Known rows, with every step that occurs
luzal/fodup: [-28 -17 -19   8   4 -16   6  -8 -15   0   7   1  15 -14  29  12  10   7
   7  17  16  32  25  -5  14   6 -10 -26   5  -6   8 -13  11 -11  -6   1
   5 -16   5  -9 -11  -1  -2 -21  29  25]
fodup/luzal/gazaf: [-35   4 -16   5   8 -16  -6  10  -9  -1  12   4  37   0  23  39  26   3
  13   8 -20   6  13 -17 -19  -8   2 -21   9   9 -26   4   0   1  -6  13
   4 -32   0 -15 -16  -5   1 -12  -6 -23]
pibif/gazaf/luzal/fodup/mibod/vorop/rinu/rikim: [-15  14  13  -1  22 -28   4 -26  -4  28  -4  -2  31   6 -13  -2  -4  33
  -9   9  13 -21 -24 -18   9 -33 -13  11  -3  18 -10 -17 -14   3 -14 -12
  15 -14   2 -16   0  -8  10 -25  -6  27]
pibif/vorop: [-11   1 -23  -2 -20  -7  -6  -2   0  15  -3   0 -13  25   5   6  -8  19
  -4 -15  18  -2  22 -20  -7  12  11 -29   8  13   2  -6  20  16 -18   9
   7  -7  -7 -11  12  -7   2   2  29 -11]
posutir/vorop/mibod/fodup/pibif/gazaf/luzal/kolag: [ -2   0  42  12   8 -28  -8 -21 -11   5 -24  10  14  15 -16  -6 -32  30
  16  20   8  21 -20 -17  19 -18 -13 -12   0  28 -39  -5  -4  28 -14 -11
  11  -1  10 -20  -3   1  -7 -28   4  36]
mimit/rikim/rinu: [  3  -7 -15  10   4   3   4   0   2   3 -18  21  12  10  12 -18  43 -28
 -25 -11   5 -33  21 -16   3   9  -8 -13  -1  11  23   0  36  25 -12  12
   4  -6  -2  22 -12   5  -9   6  38 -22]
gazaf/luzal/fodup/posutir/vorop/rinu/rikim/mimit: [-40  25  30  15   3 -10   6 -27  -1  16  -6 -20  16 -16  -1   7 -39   8
  -8  -4  32  -7 -12  -7   9 -31  -1 -14 -26  16  29 -12 -18 -17   5 -22
  -2  -9   1  -5   6  -8   6 -18  -4  33]
rinu/vorop/pibif/fodup/posutir: [  0   1 -15   9  14   8  -1 -20  12  37   4  14 -36  12 -31   4  23  -1
 -31 -13  13  36   8  -9 -14   3  11 -37   7   6  35  -2 -12  28 -21 -21
  12  -8  -4 -16   4 -23   4 -28  19   6]
kolag/luzal/fodup/mibod/vorop/rinu: [-35 -19  -9  21   9 -27  16 -15 -15   6  -3  -7  15 -10  13   0 -16  21
   5   0  12   8  -5 -15   2 -49 -20  -8 -15   0 -22 -14 -37  -1  12  -3
   5 -15  -4 -14  -3 -12 -22 -26  10  12]
mibod/fodup/posutir/vorop/pibif/gazaf: [ -2  -6  23  10  12  -4  -8 -39   1  30 -14   4 -14  25  -8  10  25  12
 -24  -6   5  41 -12   0   3   0 -16 -18   6  29 -19  -5   0  47 -21 -22
   8   6  15 -23  11  -5  14 -37 -13  32]
kolag/luzal/gazaf/pibif/fodup/mibod/vorop: [  2 -29  10  16  13 -16   9   2  -1   9  -6  11   8  48  -1  15   1   0
  21  16 -21  -6 -12 -19 -15 -31 -23 -21  -3  -5 -16   5 -29  -8  14  -6
  11  -9   4 -31  -4 -31 -13 -28 -13  -5]
mimit/rikim/rinu/vorop/mibod: [ 16   7 -12  13  11   0   9  -4   7  -1 -23  20  13  23 -19 -23  36 -24
 -34  -2  24 -20  11 -40  -3  12  12 -14  -4   7  31   1  10  38 -14  -5
   5  -8 -10  17 -13   1 -23  21  62 -33]
mibod/fodup: [-24 -21   9  11   1   1  -4 -13  -9  11  -5   3   2  13  28  16   0  -7
  -3  -1  19  37   5  -4  14  13 -10 -15   6  -8 -10  -4  10  22 -14   2
  10  -8  10  -7 -12  -3  -3 -45  16  12]
vorop/pibif/gazaf/luzal/kolag: [-23   4  -7  17  12 -23  -2 -17 -12  26 -12  21  22 -17  -7   9  12  19
   2   2 -16  -3   7 -23  11 -29   1 -18  12  29 -39  -6   1  18 -21   1
  14   4  11 -12  -2  -6   3 -23 -19  12]
pibif/gazaf/luzal/fodup/mibod/vorop/posutir: [-26  -5  20   6  31 -31  -2 -14  -1  36  -3   8  32   1  -2  16   6  18
   4  12   7   5  -6 -16   5 -22  -8   0  -9  21 -49  -8 -19  16  -2  -9
   9  -6   9 -26   3  -3  14 -35 -14  42]
gazaf/pibif/vorop: [  6 -16 -29   4  -8  -8  -1   4   1  17 -14  13 -32  35   7 -12 -29   6
   3   3   7 -13  14 -15  -1  14   7 -30  11   3  44  -5   7  11  -4  -1
  10   9   0 -13  22  -9  -2   0  21 -29]
gazaf/pibif/vorop/rinu/rikim/rege: [ 23   8 -30  -2   2 -13  12  -4  -2  12 -10 -13 -19  20 -11 -33 -69  18
 -11   0   6 -30  -9 -31  -1  -7  -1 -17   8  -4 106  -5   2  19 -17  -8
  10   5  -8 -11  27 -14  -5  25  15 -53]
mibod/fodup/pibif/gazaf/luzal: [-21 -16  14   4  28 -17 -20 -16 -10  34 -10   4   0   7   6   5   5 -10
   7   8  -4  15 -17   9  11   1 -16 -11   7   1   4  -7  12  28 -12  -1
  17  -9  10  -6  -5   2  10 -68 -10   7]
kolag/luzal/fodup/mibod: [-29 -27 -18  21  19 -22  13  -7 -22  -1   6 -20  24 -21  22  14  18   4
  19   1   6  14  15  -8  -1 -39 -16 -17 -11   2 -30  -4 -14 -16  12   5
  -1 -27  -3  -9  -9  -9 -18 -46  23  16]
kolag/luzal/gazaf/pibif: [-25 -26 -25  21   3 -26  15   7 -13  -8 -10  -6  20  28  24  21  15 -16
  23  24 -26 -11   6 -27  -7 -23  -6 -29  -1  -8  -2   3 -24  -7  12   5
   8  -6   8 -23  -2 -17 -14 -22  -7 -28]
luzal/gazaf/pibif/fodup/mibod/vorop: [ 11 -24  15   6  22  -4   5   3   9  10   1  30   1  56 -11   8  -4   6
  11  28 -17   4 -11 -18 -10   0 -24 -21   4  -6   9   6 -17 -14  -1 -12
  18  -6   9 -31  -8 -25  -3 -17  -2  -2]
mibod/vorop/pibif: [ -6  -9 -11  14  -1  -4   1 -19   2  26 -13  34 -27  23   7   9  -7  19
 -22   6  -3  43   8 -18  12   6   4 -19  -4   3  -8 -15 -19  16 -22   0
   8  14   2 -22  17 -16  -7   3   5   6]
pibif/gazaf/luzal: [-29   4  -2   1  -2 -24  -8  -6  -6  22  -4   6  32   2  17  25  19  -2
   6  -1  -7 -31   4 -13   5   1   1 -11   7  18 -29  -5  15  19 -13   8
  11  -5   7  -5  -1  -4  12 -30  -2  22]
posutir/vorop: [ -6  -8  -9  -3 -29 -10   5  -9  -1  -7  -6  15  -6  25  21   6 -12  18
  -6   4  11  16  17  -9  10  26  -7 -24  -9  15 -21 -10   9  12 -14   8
   0  -4   4 -12  13 -11  -8   6  22  25]
luzal/fodup/posutir/vorop: [-24  -8  -7  10   2  -9   5 -21  -1  -2   5  -4  -7  -6  17  16   4  19
  -7   3  19  45  15   1   4   4 -11 -31  -3  23  18  -6   1   0   1 -13
  -1 -14   5 -21   7  -2   4 -14  20  60]
rinu/vorop/pibif/fodup: [  7  -5 -22   0  -3   3   2 -14   4  30   1  19 -26  23 -24  -4  15   1
 -25   1  16  31  15 -16  -1  17   5 -33   8  -8  16 -14  -6  19 -26 -12
  11  -4  -2 -11  -1 -26  -5 -15  25  -9]
mibod/fodup/luzal: [-29 -10   8   8   8  -3 -15  -9 -16  16   2   3   8  -3  33  29  -5  -4
   1  -9  11  28   4   4   4  -3  -5  -9  12  -1 -25  -3   9  28  -6   6
   6 -21   4  -1 -14  -1   0 -47  -7   0]
gazaf/pibif: [ -4 -26 -21  15   8  -9   6   4  -2   8  -9  20 -16  15  27   0 -13 -12
   7  19  -6  -1  14  -6  10  10  -1 -24   1  -7  38  -1  -1  -1  -3   3
  10   7   7  -5  10  -8  -9 -23  19 -21]
luzal/gazaf/pibif/fodup/posutir/vorop: [  6 -13  14   5   6  -5   5   0  12   3  -3  14  -6  53  -3  10   8   0
   7  23 -15   6  -1  -7 -14   4 -22 -35   9  10  28   8  -2  -3   1 -20
  10  -1  14 -35   0 -20  10  -7  -4  17]
mimit/rikim/rinu/vorop/mibod/fodup: [ 14   1   7  14  11   6   4 -12   4   3 -28  19  10  30 -19 -22  33 -30
 -37  -2  34  -4   0 -36   4  16   6  -6   0   0  22  -1   8  48 -13 -12
   8  -7  -3  14 -20   4 -22   4  53 -28]
gazaf/luzal: [-45  -2  -5  14  -9  -7  -2   2  -5  11  -9   9   6  -5  33  30 -16 -10
   5  -6   5  -7  15 -11  11   2  13 -13  -7   5 -10  -2   1   2   0  10
   7  -6   4  -7  -5  -4  -2 -21  11  22]
mimit/rikim: [  1  -8 -10   6  -9  -4  -1   1   1  -3  -8  15  14  11   9  -6  46 -14
 -14 -12  11  -1  24 -19   4  11   1 -19   3   4 -12   3  30   9 -19   6
  -3 -14   1  10  -6   2  -4 -11  37 -30]

Rows
[ -3  -4   5   6  13  -2  -8   0  -8  28   5   9  14   8  -5  11  44   2
   3   8 -20  15  17  -4 -13 -22 -14 -24  24   3 -28  -5   8   3 -17  -4
   8  -7   4 -22 -18 -18  10 -12 -11 -21] => vorop/pibif/fodup/luzal/gazaf
[ 30  -1  19   0  30  -9  16  -6   9   4   7   5  14  38 -28 -12 -36  18
  -1  26 -20 -10 -34 -29 -11 -20 -31  -7  -1 -10  63   6 -19  -6 -14 -20
  16 -11   1 -29  -3 -30  -7   9  -4 -24] => luzal/gazaf/pibif/fodup/mibod/vorop/rinu/rikim/rege
[  0 -19 -19  11   7 -13   3   9   8  31 -18   3 -26  37  -1 -18 -23   3
  -1   9  11  -5  20 -20  -5  -6  13 -27   6   4  26  -2  -5  23  -4  -4
  10  15   4 -24  28  -5   7  -8  12 -39] => gazaf/pibif/vorop/posutir
[ -1 -17   6  11  11 -13  -8   8  -9  13   5  24  -1  -5  12   1 -31   7
  21   6  -7  -7  12   5   2 -16 -15 -27  27   6  16   2  19   8   4   3
  14 -13   3   0 -12 -17  -2 -39 -10  -4] => gazaf/pibif/fodup/luzal/kolag
[-18  -1  13   4   0 -12 -14   3 -11   9  17  12  21 -21   9  15 -10  19
  18 -11  -1   5  19   2  -3 -24 -16 -24  26  17 -28   2  33  15 -10  13
  11 -32  -3   2 -23 -15   2 -42  -4  20] => pibif/fodup/luzal/kolag
[ 20   2   1  15  24   0   3  -1   1   2 -30  25  18  41 -21 -13  27 -33
 -21  15   8 -18 -12 -37 -10   3   6  -9   7  -4  36   3  -9  39   5 -20
  10 -12   1   2 -26   4 -20   9  21 -65] => mimit/rikim/rinu/vorop/mibod/fodup/luzal/gazaf/pibif
[  6   3 -40   3  21  -7  10 -21   1  32 -12  26  -6  14 -17 -13  33  -9
 -39   7  -4 -16   4 -22  -3  13   3 -24  -1  13  34 -15  -3  49 -24  -1
  17   3  -2   2   4 -11 -11   6  16  -9] => rikim/rinu/vorop/pibif/gazaf
[ 17 -22  12  14  28  10  -1  -7   0  38   4  11  -9   2 -16 -12  34   4
  -5  -3  -3  17  15   5  -5 -22 -21 -16   6   3 -20   0   4  -1 -22  -6
   8   1   2 -10  -8 -18   0 -33  18  -3] => vorop/pibif/fodup/mibod
[  5  -9  38  10 -13  -8   2 -15  -5  -3 -21   2   7  37  10   0 -18  14
  -2  16  30  35   2 -22  18   5  -9  -8  -4   8 -39  -5  -1  26 -16 -10
   1   6   8 -20   0  -3 -12  -3  37  26] => posutir/vorop/mibod/fodup
[ 26   6 -34  -3  10  -6   4 -20   6  21 -22  32   7  22 -30 -31  69 -20
 -50  -6   1 -28   7 -29  -4  16   1 -18   6  17  20 -11  17  44 -27  -6
   8  -2  -3  15  -2  -4  -9  14  24 -43] => mimit/rikim/rinu/vorop/pibif/gazaf
[-16  -1 -32   0  11 -18  -6   0   2  32  -6  -4 -30   9 -12 -39 -24  19
  -4  -6   0  -8   3  -5 -12 -17  -4 -31   3   4  51 -12   5  19 -23   3
  13  -3 -12  -6  16   0  -1  -8  26 -50] => fodup/pibif/vorop/rinu
[ 15 -10 -19  11  33  15  10 -14   8  34  -4  26 -22  13 -27 -22  15 -10
 -35  -4   3 -11   5  -7 -10   2  -9 -19  -8   6  41  -7  -8  29 -14  -5
  17  -5  -6   4 -10 -20 -17  -5  30  -4] => rikim/rinu/vorop/pibif/fodup/mibod
[-31   7  13   1  16 -31   0 -21  -6  29  -6  12  34  -6   0   2 -11  26
   0   4   7 -19 -19 -15   7 -26 -19   5  -4  16 -26 -16 -17  12  -3 -11
  14  -7   6 -14  -5  -3   4 -22  -8  30] => pibif/gazaf/luzal/fodup/mibod/vorop/rinu
[-19 -25 -30   9  29 -18  -1  -6 -14   8   8   0  -8 -24  17  -6   6   4
  12  25  -2  46  17  11  11  -1 -18 -34   5 -11  43 -13  11 -17  -7   3
   7 -19  -1  -7  -4   2  -3 -40  29   6] => luzal/fodup/pibif
[-14 -20 -23  13  14 -13  11  10   0  -7  -4  14  13  32  16  14   9  -7
  12  34 -22   3   7 -25  -4   7  -6 -30   4  -9  21   5 -10 -11  -4  -1
  14  -3  14 -25  -5  -9  -7  -8   5 -24] => luzal/gazaf/pibif
[  7  10 -29   3   6 -10   4 -22  -4  22 -28  27  13   6 -22 -23  53 -22
 -37  -1  14 -25   5 -26   8  14   0 -13   6  13  22 -19  11  27  -7 -16
   8  -3   4   8 -12   0  -5  14  16 -12] => mimit/rikim/rinu/vorop/pibif/gazaf/luzal/fodup
[-22  -1  -4  16  19 -21  -9  -1 -11  21 -15 -10  -9  -9  -4  -1 -26  11
  21  12  18  17   8 -12   8 -19   8 -22   4   3  23 -11  -6  -6   5 -10
   8  -2  -7 -21  -2   7   1 -10  34   9] => gazaf/luzal/fodup/pibif/vorop/mibod
[ -4 -18  27  28  40  -9  -8  -6  -8  17 -12  -5  -1   7  -2  -6  -3  -6
  10  22   8  46  -5  -6  11 -17  -5 -12   1 -10   6   1  -4  21 -20  -6
  11  -1   0  -9  -9   6  -8 -44  42 -13] => vorop/mibod/fodup/pibif
[ -2  -4  12  12  27 -11  -4 -20   4  40 -10  34  -4  13 -13  14   3  23
 -11  -5 -11   4 -14 -14   0 -17  -1   1 -16  25 -41  -5 -27   8 -15  -5
  10   2   4 -19  11 -12  -3 -20 -10  15] => fodup/mibod/vorop/pibif/gazaf/luzal
[-16  16  17   9   8 -10   8 -15   0  15   2 -19  30  -3  -6 -18 -20   3
 -16   4  20 -23  -3 -19   4 -34  -2 -11 -20  -8  30  -8  -2  -7 -31   3
   4  -9  -9  18   6 -12  -6 -22  17 -46] => vorop/rinu/rikim/mimit
[ 11  15 -10  -8 -20 -15  19 -19  -2 -11  -3 -14   9   7   3 -19 -48  32
 -21   3  10  -1  -9 -27  10   1 -17  -9 -12  10  38 -10   7  20 -29   0
  -1  -9  -4 -11  17 -16 -11  31  20   0] => posutir/vorop/rinu/rikim/rege
[  7  -4  16  11 -16 -15   6  -5  -1  -7 -15   5   9  30   5   0 -12  18
   1  18  16  17  14 -24   9   3  -1 -15 -11  16 -31  -3  -3  14 -18  -1
  -3   5   1 -17   8  -4 -13  15  46  17] => posutir/vorop/mibod
[-26  -9 -30  16 -13 -32  15   6  -9   3 -20 -14  14  41   5  -8  -8   4
  15   9 -12 -40  -3 -39 -18 -41  -5 -28   4  -3  13  -6 -28  10  10  -4
  12   2   2 -26   7 -17 -11   7  -6 -56] => kolag/luzal/gazaf/pibif/vorop/rinu
[ -3   1  39   7  -7 -14  -3  -7  -9 -10 -15  -1  29  40   5  20   0  16
   9  23  11  34  -6 -25   1  -7  -8  -9   1  12 -56  -2 -11  24  -8 -10
   0 -10   8 -30 -11  -3  -7   4   8   6] => posutir/vorop/mibod/fodup/luzal/gazaf
[  6 -12  33  17  44 -21 -14 -13  -9  25 -10  -6  17  12 -12  -8  22   1
   8  27  -1  27 -11  -8   7 -19 -14 -11   9  -1  -9   1   5  33 -28  -9
  14   1   1  -9  -8   7   1 -52  31 -15] => vorop/mibod/fodup/pibif/gazaf
[  6  -2  -6   1   3 -17  -5 -26   2  35 -12  34  -7  30  -4   7  17  22
 -22   8 -12  25  -1 -19   9   3  -4 -19   4  13 -24 -17  -8  26 -32  -2
  11  14   4 -20  19 -17   4  -4  -6   4] => mibod/vorop/pibif/gazaf
[ -7  27   2  -2 -13  -9   0 -14   3  26  -4 -23  10  25 -23 -25 -29  22
 -18 -15  33 -35  -1 -28  -9 -23   8 -21  -8   4  30 -13   6   7 -32  -2
   5  -8 -16   8  18 -13   3   3  19 -56] => pibif/vorop/rinu/rikim/mimit
[ 16   6 -18  -1  14  -5  10 -10  -7  -9  17 -22  15 -13   9  16 -19  12
 -10   3  -2  19   3 -21   7   7   1 -15  -4   1  56   7  24   7 -31  10
   0 -26 -11  -6   8 -15  -6  -3  26   1] => rinu/rikim/rege
[ -9   4  -4  13  -3 -27  14  -6  -7   8 -16 -31  27  41 -16 -13 -15   0
   8  13  -2 -49 -12 -42 -17 -52  -1 -27 -10  -7  23  -6 -27 -11  -2  -7
   7  -5  -7 -11  13 -24  -9  -6 -13 -79] => kolag/luzal/gazaf/pibif/vorop/rinu/rikim/mimit
[-36 -24 -27  17  -7 -28   9  -7 -24  -5   0 -18  22 -16  36  21  14  -1
  17   9   8  20  23 -10   9 -24 -12 -26   3  -5 -17 -11  -3  -8  10   7
   0 -17   0 -10  -8 -10 -11 -33  17  20] => kolag/luzal/fodup
[-11 -12 -23   7  28 -15  -8   6   8  40  -4  -9 -30  13 -16 -22  -5  12
  -2   3   1  21  19  -7 -12 -13   9 -35   0   8  29  -3   4  23 -20   6
   8  -3  -9 -20  25   0  11 -28  23 -36] => fodup/pibif/vorop/posutir
[-16 -27  -3  11  27  -4 -10 -12  -9  21  -4   3 -20   4  15  -1  -5 -10
   2  10   1  46  -3  14  11   6 -17 -22   0 -13  20  -4   8  19 -15   2
  13 -12   5  -4  -5   1  -3 -60  14  -7] => mibod/fodup/pibif
[-25  10 -24   2 -20 -16   1  -3   1  22  -9  -6  -5  22  -2 -22 -22  24
 -12 -18  21 -27  11 -26  -8 -12   3 -21   7  10  16 -12   6  27 -21   2
  11   1  -8  -8  12  -4   0  15  27 -34] => pibif/vorop/rinu
